(in the rows, 128 means zero)
Known rows, with every step that occurs:
T > H > K > A > B: [104 145 143 114 130 106 141 104 151 188  86 121 119 135 157 167 191 132
  90 125 109  80  91  53 129 169 146 146 126 119 140 173 138 175]
V > A > M > S > E: [133 131 162 122 152 138 147 118 101 137 126 124 144  76 144 145 118 153
  57 138 136 111  90 153 110 106 132  98 108 105 167 125 173  45]
B > A > K > P: [ 93  69 108 131 113 128 157 240 152 149 160 127 129 122 132 150 116  96
 167 108 129  80  91 108 127 107 186 166 127 113 111  95 129  74]
A > K > P > M > S > E: [127 109 162 147 139 146 167 160 119 142 146 123 134  80 126 144  69 132
  86 126 128  76  79 144 114 139 121  94 117  82 179  69 187  30]
S > E: [147 144 165 127 116 128 145 123 154 141 132 127 135  93 144 135 134 111
 105 143 130  99  99 134 114 136 107  69 126  76 178 124 169  94]
P > M > S > E: [153 138 172 145 139 145 162 139 109 144 135 122 126  81 131 152  83 128
  80 134 129  76  87 160 112 142 111  76 109  94 183  82 187  35]
P > Z > H: [195 139 131 144 159 128 132  68 153 152 102 137 174 160 127 149 116 102
 112 129 130 109 135 154 135 110 127  87  98 105 120 140  99  98]
T > H > B > A > K: [112  93 129 198  89  85 137 210  75 159 170 111 123 173 164 155 119  93
 182 105 128 104  85 111 153 125 165 180 127 124 144 152 142 132]
A > M: [103 126 151 122 147 113 133 117 123 150 109  93 155 125 131 140 180 131
 152 130 133 104 105 145  98 127 172 132 128 138 127 170 137 136]
Z > H: [170 139 130 147 145 124 135  41 144 138 101 156 187 157 128 153 111  81
 127 136 131  82 120 153 128  99 125  96 120  98 120 153 112 106]
Z > H > M: [163 145 134 182 154 122 128  20 144 136  89 129 179 182 141 178 162  95
 129 138 138  86 128 183 106 146 108  91 134  59 106  82 109  79]
P > Z: [187 136 145 130 136 130 141 193 155 174 129 100 104 134 146 144 165 123
 126 117 126 124 139 142 122 148 169  81  77 123 144 114 121 112]
M > S: [132 121 139 135 137 141 153 186  88 154 139 128 115 105 138 164 118 119
 119 121 129  83 108 164 123 112 187 104  79 129 130 106 155  29]
B > A: [167 136 139 141 117 112 143 219  89 167 143 124 104 150 153 183 131  87
 160 126 134  84  90 155 136  97 143 142 101 161 120 147 120  90]
A > B: [109 133 140 138 135 122 143 119 145 195 118 117 105 140 140 167 185  81
  67 131 119 107 105  95 125 155 178 128 115 103 144 137 130  89]
P > Z > H > V > A > M: [158 129 135 114 184 110 144  79 118 158  82 101 144 124 149 135 209 151
  97 129 144 126 115 159  92  92 184 132 101 153  98 184 101 150]
Z > H > B > A > M: [126 135 130 155 143  95 121 100  74 147 107  87 165 144 131 162 168 106
 142 127 136 118  86 160 126 106 151 165 128 148 106 191 131 116]
Z > H > B > A: [181 150 113 187 114 101 127 119  75 153 126 117 136 162 145 184 145  57
 140 124 131 105  89 164 153 101 133 143 110 132 114 162 129  83]
P > Z > H > T: [191 132 141 139 133 127 155 102 174 196  93 114 170  84 127 131 150 100
 172 133 132 121 108 148 120  97 133  80  91  85 141 174 111 147]
M > S > E: [137 135 162 131 131 140 148 148 113 138 135 127 131  79 140 144 108 127
  80 138 132  98  95 150 119 120 119  75 103  82 173 105 183  33]
V > A > K > P > M: [161  94 137 162 138 142 185 163 154 158 146 126 119 127 126 153  81 109
 132 104 119  41  96 142  92 159 177 134 139 129 144  58 136 107]
T > H > M > S > E: [126 138 163 146 135 135 148 109 100 128 136 126 140 114 147 151 119 140
  72 140 130  92 101 162 109 153 104  73 121  63 164  92 179  11]
P > M > S: [156 124 152 158 152 149 172 177  82 160 137 121 107 114 126 170  78 119
 114 115 125  52 101 180 111 144 171 105  88 142 149  78 161  33]
M > P > Z > H: [180 127 123 122 157 132 139  88 152 151 107 142 150 128 114 134 114  94
 118 133 130 121 141 160 136 105 118  75  99  97 106 131 100 116]
A > M > P > Z > H > K: [155 144 136 144 169 110 132  64 134 154  85 107 174  82 133 175 157 119
 147 117 134 113 113 124 131 121 142  87 110 109  89 152 105 173]
K > P > Z > H: [181 123 113 129 163 139 141  78 167 143 103 139 178 146 117 145 117 102
 108 127 128 106 133 146 129 111 139  89 103  99 108 122 100  75]
V > A: [204 140 132 133 131 128 151 116 137 152 130 157 119 129 179 158 148 114
  84 123 130  94 125 155 106  98 188 113 101 147 139 137 107 127]
M > P > Z > H > B > A: [184 142 106 170 120 106 129 145  80 158 131 113 114 140 134 173 141  59
 136 123 130 127 101 170 157 104 130 130  98 132 106 149 121  91]
H > B > A > K > P > M: [150 101 129 184 126 132 175 178 133 159 148 103 116 132 118 160  90  87
 153 103 118  49  84 142 108 169 165 148 139 122 142  67 151  94]
T > H: [129 139 145 124 101 112 156 114 110 138 158 147 127 183 150 130 138 121
 140 123 110  70 122 131 103 171 161  97 142 127 141 182 138 109]
T > H > Z: [180 136 162 158 105 107 142 142  98 141 165 119 167 160 124 139 182 105
 139 146 114  74 110  85 109 153 161 102 137 145 103 151 138 114]

Rows:
[176 152 142 109 139 108 134 111 177 151  56 127 162 109 159 160 151 155
 173 123 122  65 103  92 138 126 100 115 102 120 115 163 124 235]  P > Z > H > K > A
[147 116 130 154 169 154 173 139  95 148 124 126 140  92 112 182  68 121
 106 110 124  45  93 166 112 135 170 108 102 128 112  70 154  19]  Z > H > K > P > M > S
[172 133 142 139 122 123 157  78 170 187  91 130 178  82 127 136 143  84
 187 137 132 102  97 149 117  90 135  87 112  83 137 182 119 146]  Z > H > T
[185 127 120 117 173 130 138  63 141 148  99 142 159 125 119 134 120 112
  93 133 134 129 141 162 130  92 130  92  99 117 105 145  89 126]  V > A > M > P > Z > H
[141 135 131 154 152  98 121 113  77 153 105  78 158 149 131 162 171 117
 132 124 136 131  94 159 128 111 151 161 115 153 112 183 127 113]  P > Z > H > B > A > M
[164 157 137 166 153 109 133  44 138 149  87 127 186 104 146 193 146 101
 154 120 133  81 100 117 130 119 143  90 123 102  99 159 113 162]  Z > H > K
[132 145 138 121 154 112 131  93 167 193  63 116 131 128 148 171 185 128
  79 126 116  98  97  59 142 150 132 141 107 110 132 153 124 169]  P > Z > H > K > A > B
[113  84 142 176 104  95 142 252  98 169 163 118 118 155 161 164 102 100
 191 110 138  92  85 112 151  98 161 178 113 137 143 133 126 136]  B > A > K
[115 126 148 123 145 105 133 167  83 158 119  94 141 137 135 166 155 126
 151 129 139 104  87 153 115 102 157 164 119 170 112 180 125 119]  B > A > M
[125 119 119 124 136 130 146  93 145 141 117 139 114  98 115 142 156  76
 150 142 135 108 139 182 112 131 108  70 127  68  93  81 114 119]  Z > H > M > P
[168 147 133 148 160 115 136  76 142 156  92 119 161  85 138 177 146 106
 148 116 132 106 117 122 137 122 140  75 103 102  93 141 103 165]  M > P > Z > H > K
[142 127 159 135 142 153 169 144 120 141 138 125 127  73 123 146  79 129
  76 131 126  72  88 156 107 143 118  78 113  88 175  72 187  17]  K > P > M > S > E
[140  96 139 162 133 142 181 174 159 158 145 115 118 125 117 150  80  99
 159 106 118  38  92 139  96 172 169 130 142 117 149  58 146 103]  A > K > P > M
[170 107 112 144 161 128 139 119 149 150 115 136 173 158 123 153  94 104
 118 121 133 107 118 137 144  96 136 124 103 109 106 122  97  75]  B > A > K > P > Z > H
[194 150 113 185 123 103 126 135  79 160 125 110 132 160 144 182 148  67
 132 121 130 118  95 164 154 106 137 138  97 137 116 156 124  81]  P > Z > H > B > A
[149  93 111 147 129 127 145 233 152 167 148  89 110 128 137 141 154 113
 131 101 124 132 119 122 136 142 187 134  89 113 129  91 127  83]  H > B > A > K > P > Z
[112 145 142 118 134 110 135 119 166 194  76 115 115 118 153 173 197 121
  95 126 115  85  90  54 135 155 145 146 116 111 137 154 137 181]  H > K > A > B
[135 156 148 150 123 101 148  96 111 146 125 123 144 124 163 173 163 125
 161 109 118  69 104 104 113 168 171  90 136 123 114 177 128 160]  T > H > K
[177 124 136 125 130 126 159 112 174 196  96 119 155  60 119 122 146  92
 177 136 132 128 113 152 122  95 130  70  93  84 131 166 110 152]  M > P > Z > H > T
[159 116 130  86 160 126 155 195 139 177 117  92  68  78 130 112 206 133
 122 124 135 153 144 158 108 123 173  85  72 137 105 126 107 153]  H > V > A > M > P > Z
[157  87 131 165 143 102 154 159 134 169 128 127 120 141 176 133 151 128
 135 111 144 117 113 118 128  88 184 145  93 121 131 139  99 168]  P > Z > H > V > A > K
[ 84 104 131  80 130 121 149 166 131 149 130 117  97  57 104 116 168  99
 168 136 132 121 123 154 109 117 154  98 120 124 105 143 133 160]  A > M > P
[165 122 122 119 151 139 150 192 179 166 123  96 119  94 135 155 176 127
 126 105 122 116 129 119 116 154 191  85  86 112 109  93 119  94]  H > K > P > Z
[119 147 137 122 146 110 131  79 164 188  64 124 139 127 147 174 180 119
  87 130 116  86  90  58 138 145 133 146 120 107 131 160 128 175]  Z > H > K > A > B
[147 114 138  76 144 126 143 206 154 170 114  95  86  82 122 112 174 143
 146 124 126 140 140 141 121 138 144  92  81 132 124 125 123 172]  K > A > M > P > Z
[181 156 138 163 164 113 132  62 141 157  88 114 176 107 148 187 149 113
 141 114 132  99 111 118 134 128 147  82 105 106 101 148 104 154]  P > Z > H > K
[ 96 113 130  70 138 113 143 131 143 142  90 123 128  49 110 120 160 125
 178 137 131 104 113 132 119 107 118 110 124 121  91 159 129 221]  Z > H > K > A > M > P
[158 129 116 117 171 121 162 121 163 166  84 105 113 117 129 123 227  99
 147 130 141 108 122 152 108 104 160  79  85  94  79 152 107 110]  K > P > Z > H > V
[166 122 133 117 143 133 146 189 155 172 129 100  75 104 130 136 180 113
 135 124 130 141 156 167 116 160 145  63  82  98 115  71 113 117]  H > M > P > Z
[168 125 127 101 165 125 133  82 156 148  86 133 162 124 114 127 121 122
 130 136 131 115 135 147 134 103 104  96 100 113 107 152 103 155]  K > A > M > P > Z > H
[165 114 120 108 143 145 152 204 182 164 134 104 110 112 129 137 164 121
 119 113 121 118 137 135 114 148 187  89  86 113 121  87 121  69]  K > P > Z
[205 134 116 113 168 123 166  97 139 163 103 145  94 106 163 132 198 110
  87 130 142 120 133 165 104  76 176  90  79 132  95 149  86 144]  M > P > Z > H > V > A
[166 144 136  94 136 111 136 125 174 151  61 131 149  87 147 149 150 151
 180 125 124  74 110  98 137 120  94 110 103 114 108 157 126 247]  M > P > Z > H > K > A
[186 140 101 174 123 110 131 139  92 152 128 110 131 153 135 177 146  67
 127 118 129 114  95 162 151 106 145 142 103 127 104 140 124  61]  K > P > Z > H > B > A
[165 119 137 144 139 151 183 151 162 156 135 119 113 119 111 154 100  93
 144 113 115  36  98 159  86 175 165 105 135 122 139  63 146  86]  K > P > M
[204 133 110 117 170 129 166  93 149 158  97 143 113 119 164 140 199 116
  80 126 139 108 128 158  98  81 189 101  82 132  89 144  85 114]  K > P > Z > H > V > A
[155 116 123 179 164 126 132  67 158 141 100 114 177 179 139 170 154 112
 124 124 137 104 133 167 112 152 120 105 124  54 103  57 100  68]  A > K > P > Z > H > M
[100  71 102 120 125 128 172 185 159 143 151 138 122 122 147 123 150 121
 133 107 126  84 106 109 103 118 212 145 131 106 106 117 123  98]  T > H > V > A > K > P
[169 131 134 161 156 143 175  95 157 152 112 121 144 107 111 174  95  97
 140 110 119  34  90 147  95 171 154 101 141 118 121  74 135 102]  Z > H > K > P > M
[160 123 122 115 147 134 154 178 165 158 132 100 122 113 139 148 165 135
 124 104 117 110 129 118 112 167 189  87  99 115 109 110 116  93]  T > H > K > P > Z
[179 143  94 187 129 119 124  40 145 140 110 103 164 138 125 141 180  67
 109 118 119 133 127 150 136 147 163  97 111  71 119 134 141  88]  K > P > Z > H > B
